Each row was made from one small tree. The marks that hang from a mark follow it in brackets, in alphabetical order. Every link used is in the known rows. Write each row's tree.
Known rows:
M[K]: [  4.9   3.7   5.7 -11.0  -3.0  -4.9  -8.8   7.2  -3.2  21.2 -19.2   2.2
   9.7  -5.0  19.7  -9.5   3.1 -27.5  13.7   3.7   5.2]
S[K[M]]: [-13.6  -1.4 -11.3  -2.3   3.3 -13.6  -4.7 -14.3 -10.7   9.2 -13.6  15.0
   6.3   2.5  37.5 -35.0  -1.3 -29.8   1.3   3.0  23.5]
N[A R[K[S]]]: [ 17.0  -2.0   8.8 -22.7  -3.6   1.1 -21.5 -34.6 -17.5   1.3 -26.4  -1.8
  13.9  -4.9  19.0  -6.2   2.9   3.5  34.7 -14.9  12.2]
M[K[S[W]]]: [ 52.3  -5.6  18.4  -8.7   1.5   5.0 -19.4  -4.7 -12.6  18.6 -44.8  10.0
  31.1   0.1  23.1  -7.0  13.4 -44.6  33.8  -1.7  -7.0]
W[S[K[M]]]: [  4.2   5.8   4.3   0.6  -3.4 -10.0  -8.0 -46.6 -18.2  -3.6 -34.4  18.0
  -5.6  -4.4  25.7 -39.2  -3.1 -27.9  25.2   7.6  28.3]
U[R[K[M S] N]]: [ 73.4   2.2  18.7  -3.5 -18.7  -7.9 -11.5 -17.7  -6.6  -8.7 -18.4 -13.0
  35.8  14.1  10.2 -29.0  -1.9 -26.9  38.0  -7.0   4.2]
W[S[K]]: [  5.5   6.0  11.3  -4.2  -2.7 -10.9  -9.3 -42.8 -10.5  -2.3 -26.0  15.6
 -17.3 -20.5   1.2 -25.8  -5.8 -13.5  20.8   6.6  18.4]
K[M S]: [ 33.3 -10.8  -0.8  -9.2  -2.4   6.0  -8.7 -12.1 -10.8  15.7 -51.1  18.9
  16.1  19.7  29.4 -32.8   6.9 -24.6  35.7  -1.5  22.1]
S[K]: [-10.7  -1.6  -2.4  -6.5   3.3 -15.5  -5.8 -10.1  -3.0   9.9  -5.2  14.9
  -4.0 -17.7  14.8 -18.5  -5.6 -12.4  -4.5   1.2  10.1]
R[K[S[W]] N[A[G]]]: [ 55.2 -11.6  49.1   5.0  21.1  -5.3 -16.4  -8.3 -19.1 -20.4 -27.3   3.9
  21.4  27.1 -13.8 -21.4   3.9 -15.6  40.7 -22.2   2.6]
R[K]: [  9.1   5.0  15.3  -7.2   0.5 -17.9 -12.4   7.2  -4.3   6.3   9.0   3.0
   3.5  -3.7  12.4 -11.0  -6.1 -14.4  -7.7  -8.6   8.9]
U[R[K N[A]]]: [ 29.1   5.5  18.5  -6.4 -12.2 -14.7  -9.9 -12.6   3.0 -11.0  -0.7 -21.8
   9.0  -9.5 -18.6 -19.9  -8.4   5.9  22.5 -13.1   3.7]
G[A]: [  5.0  -4.2  -3.7  -6.3   9.7   6.8 -13.9  -7.4   0.1   7.6 -13.7  15.9
 -23.1   1.8   1.1 -45.9  -5.1   3.5   9.2  12.5  15.4]
K[M S[W]]: [ 58.0 -11.8   9.2   1.8   6.7   5.8 -12.7 -10.7 -20.1  12.1 -55.9  23.3
  35.6  22.4  25.6 -35.1  14.8 -35.4  38.1  -3.7  11.5]
S[K W]: [ 12.2  -3.5   8.0   9.4  12.4 -14.7 -10.3  -6.7 -12.2   5.1 -10.4  18.5
  14.7 -14.1  11.9 -19.7   2.7 -26.9   3.4   0.0  -0.2]
N[A R[K[M S]]]: [ 14.2  -2.9   2.6 -19.1  -4.5   3.5 -20.1 -34.4 -24.1   2.5 -34.9  -0.5
  27.0  15.8  41.0 -20.2   6.8 -13.3  39.7 -12.0  22.9]
K[S]: [ 29.6 -10.7   9.9 -13.6  -1.5   3.8  -9.5 -10.7  -2.5  16.2 -38.9  17.0
   5.8  -4.4   5.2 -16.9   3.5  -5.5  28.5  -3.4   9.3]
R[K[M] N[A]]: [  5.9  -1.4  21.0   2.6   3.0 -15.1 -13.6  -5.8 -11.3  -6.9 -11.5 -10.2
  14.7  25.1  18.6 -39.3  -0.8 -20.8   9.3 -14.8  31.0]

Write each row's tree:
[ 40.5  -6.3  18.8  -2.6  16.2   6.0 -12.6 -20.6 -36.4 -13.6 -38.1  11.3
  35.0  35.9  25.3 -19.0  11.8 -19.8  63.2 -12.6  10.1] : N[A[G] R[K[M S[W]]]]
[  9.8  -3.4  38.3   3.6  14.5 -15.0  -6.2   4.9  -8.8 -18.4  -0.4  -4.5
   0.5  21.0 -16.8 -20.5  -5.3   0.1  20.2 -17.0  15.8] : R[K N[A[G]]]
[ 60.9   1.5  24.5  -2.3  -1.2  -2.8 -22.1 -12.9 -23.4  -2.2 -21.9   5.7
  40.3   0.7  17.7   3.2   8.4 -24.1  40.9  -8.8  -8.4] : N[R[K[S[W]]]]
[ 14.5  -2.9  -2.2  12.2  12.5 -13.2  -9.1  -9.5 -20.1   4.9 -20.8  22.2
  25.8   6.5  32.1 -36.3   6.3 -44.9   9.4   0.5  11.2] : S[K[M] W]
[  2.4 -10.2  25.8   4.2  17.7  -2.9   3.9   8.4  -5.9 -10.8 -24.7   4.0
  -6.0  20.1 -28.7 -27.1   0.4  15.5  35.3  -6.6  18.3] : R[N[A[G]]]
[ 23.4   3.0  26.3  11.2  -0.5 -18.7 -13.9   9.3 -10.9  -7.5  -3.2  -6.9
  24.3  27.9  20.5 -31.7  -1.4 -35.4   5.9  -8.4  20.5] : R[K[M] N]
[ 22.6  -5.1  10.9 -13.2   8.2   5.7  -9.7 -26.0 -30.1  -9.4 -31.7   7.4
  22.7  33.9  31.4 -19.4   5.2 -10.2  56.6 -12.2  19.1] : N[A[G] R[K[M S]]]
[ 54.1 -10.8  32.1   5.8   9.1  -7.1 -24.0 -18.7 -20.4  -9.9 -37.0  -1.1
  37.4  31.0  21.1 -37.6   7.9 -36.3  31.3 -21.2  19.4] : R[K[M S[W]] N[A]]
[ -8.7   4.4   7.4 -15.2  -2.5  -7.6 -15.4 -18.6 -15.6   0.7  -7.4  -7.3
  11.7  -5.6  15.3  -6.6   0.1   7.8  21.7 -11.1  14.1] : N[A R[K]]
[ 35.8 -10.2  39.1  -4.8  11.0  -7.2 -13.4 -13.5 -10.8 -17.7 -21.7   1.4
   6.1  24.1  -8.8 -21.8  -2.5  -4.8  32.9 -20.6  13.3] : R[K[S] N[A[G]]]
[  8.0  -3.7  29.0   7.1  14.9 -13.6  -6.5   1.8 -17.2 -18.9  -8.7  -1.3
  11.2  43.1   8.6 -38.0  -2.1 -16.9  24.8 -15.2  27.0] : R[K[M] N[A[G]]]
[ 61.6   1.0  15.7   1.4  -2.4  -0.3 -21.2 -15.6 -30.1  -0.6 -29.4   6.5
  52.2  21.2  39.5 -10.9  12.7 -37.6  43.3  -7.5   2.7] : N[R[K[M S[W]]]]
[ 55.2  -5.5  38.7  -4.2  -1.1 -12.4 -20.3  -8.6  -4.8  -6.6 -15.4  -1.4
  16.9   8.3   3.6 -14.5  -2.8 -20.5  18.4 -14.0   6.3] : R[K[S] N]
[ 35.7  10.8  -1.9  -7.6 -14.8 -13.8  -5.5  -6.6  -4.1   2.5   3.5  -8.5
  22.9   1.3  19.1 -23.6  -6.0 -24.2  14.5  -2.9   5.6] : U[R[K[M]]]
[ 51.8  -5.4  30.2   2.3  -3.2  -9.5 -19.2 -10.9 -11.4  -7.3 -23.0  -1.4
  30.0  29.6  28.1 -30.1   1.7 -36.9  23.7 -12.5  19.8] : R[K[M S] N]
[ 76.0   3.7   9.4  -4.9 -11.6  -4.7 -14.3 -18.8 -14.9   0.6 -20.0  -0.3
  40.7   7.0  20.5 -27.6   3.5 -36.5  35.0  -7.6  -4.4] : U[R[K[M S[W]]]]
[ 53.3 -10.3  41.6   0.1   9.0  -8.4 -25.5 -15.8 -12.5 -10.9 -28.3  -3.5
  26.4  10.5  -3.5 -23.4   6.1 -17.3  24.1 -23.3   6.1] : R[K[S[W]] N[A]]
